What can hang from each mark:
salez: tumud
donur: tumud
livu: tumud
rivub: didoril vele
tumivo: nizis nuvo
nuzuf: tumud
tumud: donur livu nizis nuvo nuzuf salez tatol vele
bobalo: didoril
tatol: tumud
nizis: rivub tumivo tumud
didoril: bobalo rivub tumivo tumud
vele: rivub tumud
nuvo: tumud

(in the rows, 128 means zero)
Known rows, with every way that one mark hangs from another:
livu{tumud}: [129 189 146  87 130 161 133 139 128 148  97  98 111 130 123 125 185 142
 160 106 135 104 152 152 169 132 145 120 120 124 110 172 165 130  96 148
 132 121 110 125 120 112  75]
nuvo{tumud{nizis{rivub} tatol vele}}: [145 179 149  65 165 154  85 180  79 138  75  83  99 134 156  98 162 131
 158 136 154 110 166 127 160 154 145 142 131 112 102 154 179 119  97 145
 142  94 120  63  92 135  89]
didoril{bobalo tumivo tumud{nuzuf}}: [115 172 169 106 152 172 124 139 123 145 117 120  72 110 127 127 164 151
 216  68 167 133 134 168 140 146 152 129  91 127 157 147 138 102 108 116
 124  94 105  93 125 161 140]
didoril{bobalo rivub tumivo{nuvo}}: [105 177 169 109 132 139 141 155 105 138 120 117  66  98 152 114 171 168
 189  81 169 143 158 159 126 121 160 140 135 111 174 156 151 123  84 123
  97 105  97  99 154 164 142]
tatol{tumud{donur livu nuvo salez}}: [116 145  80 105  88 112  98 142 108 112 110 124  97 132 135 171 138 127
 151  85 176  83 158 161 153 163 207 123 109 160  91 205 172  77 151 144
 124 107 114  93 107 145  66]
donur{tumud{livu nuvo nuzuf tatol vele}}: [163 155 101  90 154 168  72 166  99  94  82 103 129 128 162 145 201 127
 186  78 162 104 190 147 183 185 169 137  84 137  76 169 161 116 134 158
 149  71 104  67  97 139  88]
livu{tumud{nizis salez tatol}}: [156 168 121  73 116 146 113 149 106 107  99  86 122 139 142 113 197 136
 184 128 149 101 158 157 166 141 179 117  92 148  75 197 189 110 103 139
 133 102 133 105 108 126  43]
nuzuf{tumud{donur nuvo vele{rivub}}}: [110 158 107  76 130 123 133 159  63 137  93 110 106 154 140 133 131 144
 139  70 147  71 155 121 124 142 155 148 165 124 134 167 149  98 114 133
 147  89 107 100 112 122  80]
salez{tumud{donur livu nizis{tumivo} vele}}: [150 164 115  95 131 140  93 166  80 149  90  93 104 131 173 139 181 152
 147 120 111  83 179 123 146 169 188 132 140 128  95 193 151  64 141 135
 142  71 118  71 109 154 122]
tumivo{nizis}: [116 201 154  92 147 170 127 143 127 141 106 120 104 104 139 115 187 144
 164 124 128 119 162 136 184 126 128 136 131 121  97 152 169 134  98 151
 127 111 120  98 128 129  82]
nuvo{tumud{nuzuf}}: [124 185 146  78 161 164  96 141 130 143  92 108  99 148 154 125 186 134
 187 112 161 110 148 146 175 147 132 126 104 133 123 142 177 113 119 150
 114  85 119 115 102 139  95]
nuvo{tumud{nizis salez vele}}: [158 165 127  79 125 149 107 158  85 126  81  86 109 134 167 101 164 144
 174 136 147  74 140 129 159 144 170 129  95 126  91 174 185  93 105 148
 119  88 130  76  97 131  72]
tumivo{nizis{rivub} nuvo{tumud{salez tatol}}}: [114 194 165  68 133 146  84 192 123 112 108  95  75 121 165  98 148 135
 176 129 154 138 158 137 170 119 145 138  96 126 104 168 206 124 107 156
  98 113 130  70 133 139  73]
bobalo{didoril{tumud}}: [111 188 163  97 152 171 125 134 128 140 121  97  91 112 143 107 166 148
 148  85 166 120 160 172 169 147 159 142 117 127 122 162 167 124 107 109
 130 112 102 121 122 136  87]
tatol{tumud{livu nuvo}}: [120 178 104 106 129 143 100 156 127 127 107 124  96 118 123 152 157 128
 145  89 171  89 170 161 165 177 173 134 129 144 100 189 163 110 130 142
 135 109  91  91 116 123  86]
tumivo{nizis nuvo{tumud{nuzuf tatol}}}: [114 196 168  60 158 172  70 178 139 117 114 113  91 143 180 128 185 128
 202 121 163 150 170 137 193 153 132 140 103 146 113 153 193 120 118 158
 109  90 123  85 126 141  85]
rivub{vele{tumud{nuvo}}}: [150 182 137  80 160 179 135 161 126 138 107 132 109 115 116 120 175 152
 148  80 158  97 162 156 174 139 150 130 123 124 116 170 160 125 105 113
 129  98 104 120 135 134  79]
tumud{nizis nuvo nuzuf}: [141 149 118  76 145 164 108 132 116 117 108 133 126 128 151 119 190 142
 161 115 178 102 174 144 160 162 147 124 117 154 115 160 179  93 114 117
 117  72 121  96 108 134  83]
salez{tumud{livu nizis{rivub} tatol vele}}: [154 185 134  84 157 152  70 185  97 132  76  81 115 129 147 123 181 135
 146 133 133  87 177 133 161 169 169 137 124 116  84 164 168 105 114 142
 142  70 101  45 105 129  98]
didoril{tumud{donur nuzuf}}: [105 161 147  91 137 165 110 129 123 147 109 125  99 149 144 160 160 141
 172  82 167 124 146 154 162 146 149 130 110 144 129 152 154  93 146 132
 133  93 119 107 105 150  87]
tatol{tumud{vele}}: [130 191 138  96 147 166 119 147  97 151  87 108 109 113 134 130 156 142
 159 106 147  76 145 137 169 160 133 145 133 114 118 165 168 125 126 167
 152 118 105  94  96 116  74]
livu{tumud{donur}}: [120 170 132  86 115 138 130 130 116 151 103 104 108 147 132 150 170 135
 156  98 135 108 156 149 161 127 160 119 130 134 113 176 157 112 113 148
 137 125 122 132 115 130  75]
tumivo{nizis{tumud} nuvo}: [109 197 162  79 133 170 114 171 137 140 118 113  92 115 158 128 181 137
 173 121 131 133 158 131 160 123 120 155 110 126 108 187 183 130 108 140
 121 128 125  91 156 121  94]
bobalo{didoril{rivub{vele}}}: [140 199 156 104 166 158 135 141  92 124  93  92 121  98 158  82 201 171
 155  96 166 142 174 162 163 142 160 147 149  88 127 130 184 139  79 111
 110 103 106 131 118 156  82]
bobalo{didoril{tumud{nuzuf}}}: [117 184 165  92 160 179 111 127 134 129 117  99 107 122 153 114 177 149
 168  84 178 125 159 168 178 156 147 142 101 132 128 145 174 110 115 111
 121  90 110 118 112 140  90]
nuvo{tumud}: [114 189 147  82 152 157 112 147 125 149  99 102  82 135 148 115 173 134
 164 112 148 107 146 149 172 140 147 128 120 128 117 160 167 125 109 148
 123 107 108 118 113 131  93]
bobalo{didoril}: [120 189 148  95 158 151 128 124 117 131 118  98 112 109 151  96 185 148
 146 105 154 115 169 166 180 138 146 138 130 124 112 154 180 128  99 122
 125 108 116 136 112 138  82]
didoril{rivub}: [119 187 145 102 142 153 134 140 110 141  91 109 100 120 141 117 195 158
 152 108 161 124 162 148 157 131 142 137 136 108 130 148 167 137 102 143
 114 100 103 113 120 137  82]
salez{tumud{nuzuf tatol}}: [124 180 137  73 167 171  80 140 134 136  97  99 106 145 149 128 211 135
 187 113 146 114 156 154 175 159 139 125  99 145 120 151 179 118 147 148
 132  68 100 115 105 134  80]
nuzuf{tumud}: [ 99 189 136  97 152 148 137 150 116 152 104 111  92 135 136 120 168 132
 164  97 151  98 146 149 154 143 139 140 127 135 117 178 163 120 116 138
 139 104 118 122 114 116  93]
vele{rivub tumud}: [121 207 159  71 166 166 142 143 132 136 108 110 104 133 110 123 187 163
 139  97 130  64 154 153 177 115 135 144 137 105 121 151 154 138  84 138
 143  91 104 119 148 124  77]
nizis{tumivo}: [125 187 139  97 161 159 136 145 102 154 107 117  97 103 141  93 198 160
 161 110 128 125 165 144 172 139 128 133 135 115 118 172 168 122 122 140
 133 110 120 119 115 145 105]
tatol{tumud}: [108 194 137  98 148 162 122 134 125 146 107 115  96 115 128 126 167 136
 157 107 151  89 147 155 168 156 140 137 132 129 120 172 172 127 127 154
 146 123 106 116 109 117  79]
vele{tumud{donur tatol}}: [119 173 136  71 153 145 116 150 119 141 123 118  90 158 126 157 185 132
 155  94 152 112 159 161 191 134 158 138 119 142 100 181 150 120 134 144
 152  95 124 124 115 155  65]
rivub{didoril{tumivo tumud{donur livu vele}}}: [105 174 144 111 124 139  99 168  95 150 112 111 111 119 140 160 132 139
 157  60 137 131 160 144 152 177 195 134 116 114 101 168 127  99 121 111
 143  99 103  83 113 186 120]
didoril{bobalo tumivo{nizis} tumud}: [108 193 183 107 141 174 137 158 125 149 122 119  57  86 129 118 154 151
 203  82 139 142 142 153 141 130 161 140 113 119 139 161 134 120  84 120
 131 114 104  74 150 156 133]
rivub{didoril vele}: [122 202 156  96 166 167 118 142 107 145 101 117 142  88 135  96 177 160
 163  98 133 136 155 157 179 154 132 126 142 101 102 131 176 137  92 109
 137 108 115 135 100 160  77]
didoril{rivub tumud{nizis}}: [121 176 154  93 136 172 129 150 114 143  93 106  88 122 147 123 181 158
 152 106 172 120 160 149 134 148 170 142 130 122 129 164 161 118  98 111
 119  95  97  79 130 136  87]

Rows:
[135 179 122  84 153 150  77 166 128 121 102  96 105 140 148 139 210 128
 162 132 137  95 175 158 166 176 190 126 116 149  76 186 163 103 124 132
 140  70  99  75 117 136  92]	salez{tumud{livu nizis tatol}}
[112 184 181 109 145 161 120 153  94 161 111 107  93  85 132 114 134 163
 193  60 144 134 136 155 139 158 154 139 114 101 143 146 136 121  79 103
 143 103  94  91 114 171 129]	rivub{didoril{bobalo tumivo tumud{vele}}}
[112 148 152  92 148 145 104 144 101 136 124 119  66 137 138 153 165 138
 222  61 173 159 140 172 139 153 176 131  96 147 147 157 133  89 134 118
 142  90 114  94 108 190 124]	didoril{bobalo tumivo tumud{donur nuzuf tatol}}
[136 206 163 104 155 174 141 169  99 134  91 115 101  86 144  91 197 163
 180  99 133 159 167 128 145 137 159 142 143  84 129 139 158 143  82 128
 107 113 108  90 155 166 106]	didoril{rivub{vele} tumivo{nizis}}
[126 155 131  76 152 178  91 156 128 122 110 124 100 138 138 136 176 132
 183  77 192 139 162 159 166 175 152 130  96 158 125 165 168 113 142 121
 129  84  93  94 106 139  73]	didoril{tumud{nuvo nuzuf tatol}}
[134 169 138  46 167 153 102 140 106 110 115 109 122 174 137 155 204 150
 163 106 156  85 170 153 172 141 158 143 135 137 104 153 164  95 111 130
 152  54 134 101 120 158  62]	vele{rivub tumud{donur nizis nuzuf tatol}}
[118 198 141  73 158 152  94 150 143 113 116 115 141 133 121 153 183 165
 146  68 157  81 185 161 180 162 153 136 117 120 100 138 164 111  81 108
 125  49 104 107 133 156  87]	vele{rivub{didoril} tumud{livu nuvo nuzuf}}
[118 169 118  85 143 165 102 131 128 128 104 129 106 128 135 136 165 137
 167  89 184  95 157 152 163 172 134 131 118 152 132 166 182 107 138 144
 125  98 105 110 103 123  77]	tatol{tumud{nuvo nuzuf}}
[150 174 131  75 163 150  60 170 120 108  96  97 109 161 166 148 203 118
 193 128 171 117 177 157 184 184 180 130  99 148  74 162 178  93 115 142
 127  61 128  73  95 153  94]	nuvo{tumud{livu nizis nuzuf tatol}}
[144 206 155  99 179 167 135 165  86 151  82 116 107  79 132  66 184 172
 157 108 125 141 169 139 162 135 116 135 152  81 124 143 177 126 107 125
 127 122 126 108 114 153 113]	nizis{rivub{vele} tumivo}
[122 156 125  72 139 157  93 120 124 140 103 112 110 153 165 146 188 142
 160 126 142  88 154 141 146 149 162 119 119 158 124 160 171  73 141 130
 126  62 124 106 110 142  91]	salez{tumud{donur nizis nuzuf}}
[134 177 103  84 155 125 102 195  72 111  87  96 115 149 135 134 164 131
 161  74 155  81 179 136 150 177 171 153 141 120  94 173 152 115 106 138
 153  74  92  68 110 123  80]	nuzuf{tumud{livu nuvo tatol vele{rivub}}}
[125 151 126  71 136 156 113 132 133 137 121 136 105 156 133 163 171 143
 148  76 178  97 164 153 174 137 151 128 105 157 126 169 156  92 133 130
 123  71 126 121 121 144  78]	vele{tumud{donur nuvo nuzuf}}
[142 164 120  94 125 143 130 160  76 131  86  96 117 131 158 106 157 141
 172 117 149  66 144 128 146 149 163 140 105 133  94 192 178  89 111 138
 135  80 142  81 101 115  70]	nuzuf{tumud{nizis salez vele}}
[ 96 191 171 123 141 142 109 156 125 144 124 112  83  91 124 142 150 152
 191  58 150 142 151 181 147 166 186 130 105 116 117 157 131 111  82  92
 134  97  94  89 128 183 146]	rivub{didoril{bobalo tumivo tumud{livu}}}
[101 180 163  89 145 170 119 149 125 143 124 118  97 105 137 108 161 150
 162  89 149 125 155 155 141 172 172 128 122 129 117 172 150 115  95  82
 135  99 104  99 136 169 112]	rivub{didoril{tumivo tumud{nizis}}}
[140 187 160 117 159 149 146 152  82 138  93 112  86  83 135  98 187 174
 204  81 154 153 149 161 127 131 166 135 138  85 157 133 146 130  73 113
 116 106 100 105 133 177 133]	didoril{bobalo rivub{vele} tumivo}
[125 172 141  89 131 130 110 140  77 124  96 112 144  98 146  98 146 164
 146 118 140 127 155 147 147 135 162 120 131 106  91 142 194  92  93  98
 123 100 152 105  93 179  63]	tumud{donur nizis{rivub{didoril vele}} salez}
[148 139 110  61 137 143 110 136  66 109  93 119 146 146 154 132 162 161
 151 102 155  73 174 117 140 150 156 134 157 127 122 138 165  76 108 126
 134  63 119  80 102 145  73]	tumud{donur nizis nuvo nuzuf vele{rivub}}
[130 201 144  93 144 164  86 161 134 129  96 104 118 127 152 153 210 127
 195 119 134 132 169 136 176 153 136 149  80 123  76 166 175 111 112 150
 125  89 137  73 128 136 105]	tumivo{nizis{tumud{livu nuzuf}}}
[154 149 105  94 116 145 123 147  85 120  91 117 124 109 143 106 157 148
 160 100 156  87 151 134 161 142 156 125 101 129 106 175 178 109 124 147
 117  95 112  91 102 128  58]	tumud{nuvo salez vele}
[111 145 145  65 129 143  91 159 118 124 126 124  81 159 187 140 162 130
 181 108 171 118 160 136 137 151 178 124 118 159 142 174 162  71 129 120
 101  83 133  96 137 173 132]	didoril{tumivo{nuvo{tumud{donur nizis nuzuf}}}}
[145 151  93  93 112 137  88 153 121 105  99 108 119 134 145 149 189 129
 191  97 170 112 158 154 156 160 166 131  47 147  85 193 187  89 135 129
 107  78 132  86 114 138  83]	nizis{tumud{livu nuvo nuzuf salez}}
[156 153 125  83 148 152 110 141  61 140  91 115 129 131 177 122 188 161
 173 118 137 110 176 115 163 160 141 137 138 125 115 159 172  69 134 139
 140  75 152  85  86 165 104]	tumud{donur nizis{tumivo} nuzuf vele}
[112 163 126  64 129 135  94 174  96 133 108 107  84 132 138 133 164 123
 154 108 151 165 177 128 144 133 141 154 118 131 101 187 174 120 120 128
 138 125 130  73 125 145  81]	tumivo{nizis{rivub tumud{donur nuvo tatol}}}
[144 180 151  71 163 184 118 136 141 133 109 121 118 140 138 137 205 148
 161 118 163  77 162 151 184 144 138 134 103 143 105 163 169 103 105 127
 129  62 138 104 124 133  86]	vele{tumud{nizis nuzuf}}
[121 164 128  58 143 150 122 132 121 122 116 127 112 159 125 155 173 160
 144  74 164  77 166 145 162 128 151 135 131 136 133 149 155  98 114 125
 131  66 114 120 133 145  73]	vele{rivub tumud{donur nuvo nuzuf}}
[146 160 102  98 128 136 109 183  86 126  92 114 117 133 150 139 152 123
 148  96 165  72 178 128 144 181 182 145 128 146  86 197 156  87 106 120
 136  74 115  59 108 113 102]	nuzuf{tumud{livu nizis nuvo vele}}
[132 186 162  98 152 176 121 145 103 144 103  88 106 109 149 104 155 151
 150  85 156 107 157 153 171 155 157 150 120 112 120 155 165 122 106 120
 138 106 100  99 110 131  85]	bobalo{didoril{tumud{vele}}}
[138 167 128  80 148 151 127 159  91 139 104 122  96  96 142  76 173 162
 129 117 152 115 189 134 142 146 135 132 150 124 126 178 179  99 103 106
 119 101 124  87 119 139 112]	tumud{nizis{rivub tumivo} nuvo}
[176 189 142  88 148 169 146 168  87 126  88 101 108 102 150  86 211 191
 167 110 149 109 169 148 153 137 173 143 116 100 113 181 185 105  95 113
 111  82 138 100 136 164  83]	didoril{rivub{vele{tumud{nizis{tumivo} salez}}}}
[100 162 141  64 136 132  85 171 116 133 123 111  74 164 171 145 159 121
 169 105 164 135 160 152 170 143 169 132 130 154 123 179 170 110 140 147
 125 108 114 114 117 156  87]	tumivo{nuvo{tumud{donur tatol}}}
[126 159 117  67 153 167  77 146 132 124 107 109 106 144 151 125 200 132
 176  98 165 114 165 152 165 169 151 122 100 159 131 164 178 111 149 135
 120  63  89 110 108 130  76]	salez{tumud{nuvo nuzuf tatol}}
[142 177 136  74 166 177  78 153 111 139  83  91 122 142 160 124 201 139
 190 113 136 102 155 134 179 168 134 133  99 128 119 145 175 116 146 164
 138  65  99  95  91 130  77]	salez{tumud{nuzuf tatol vele}}
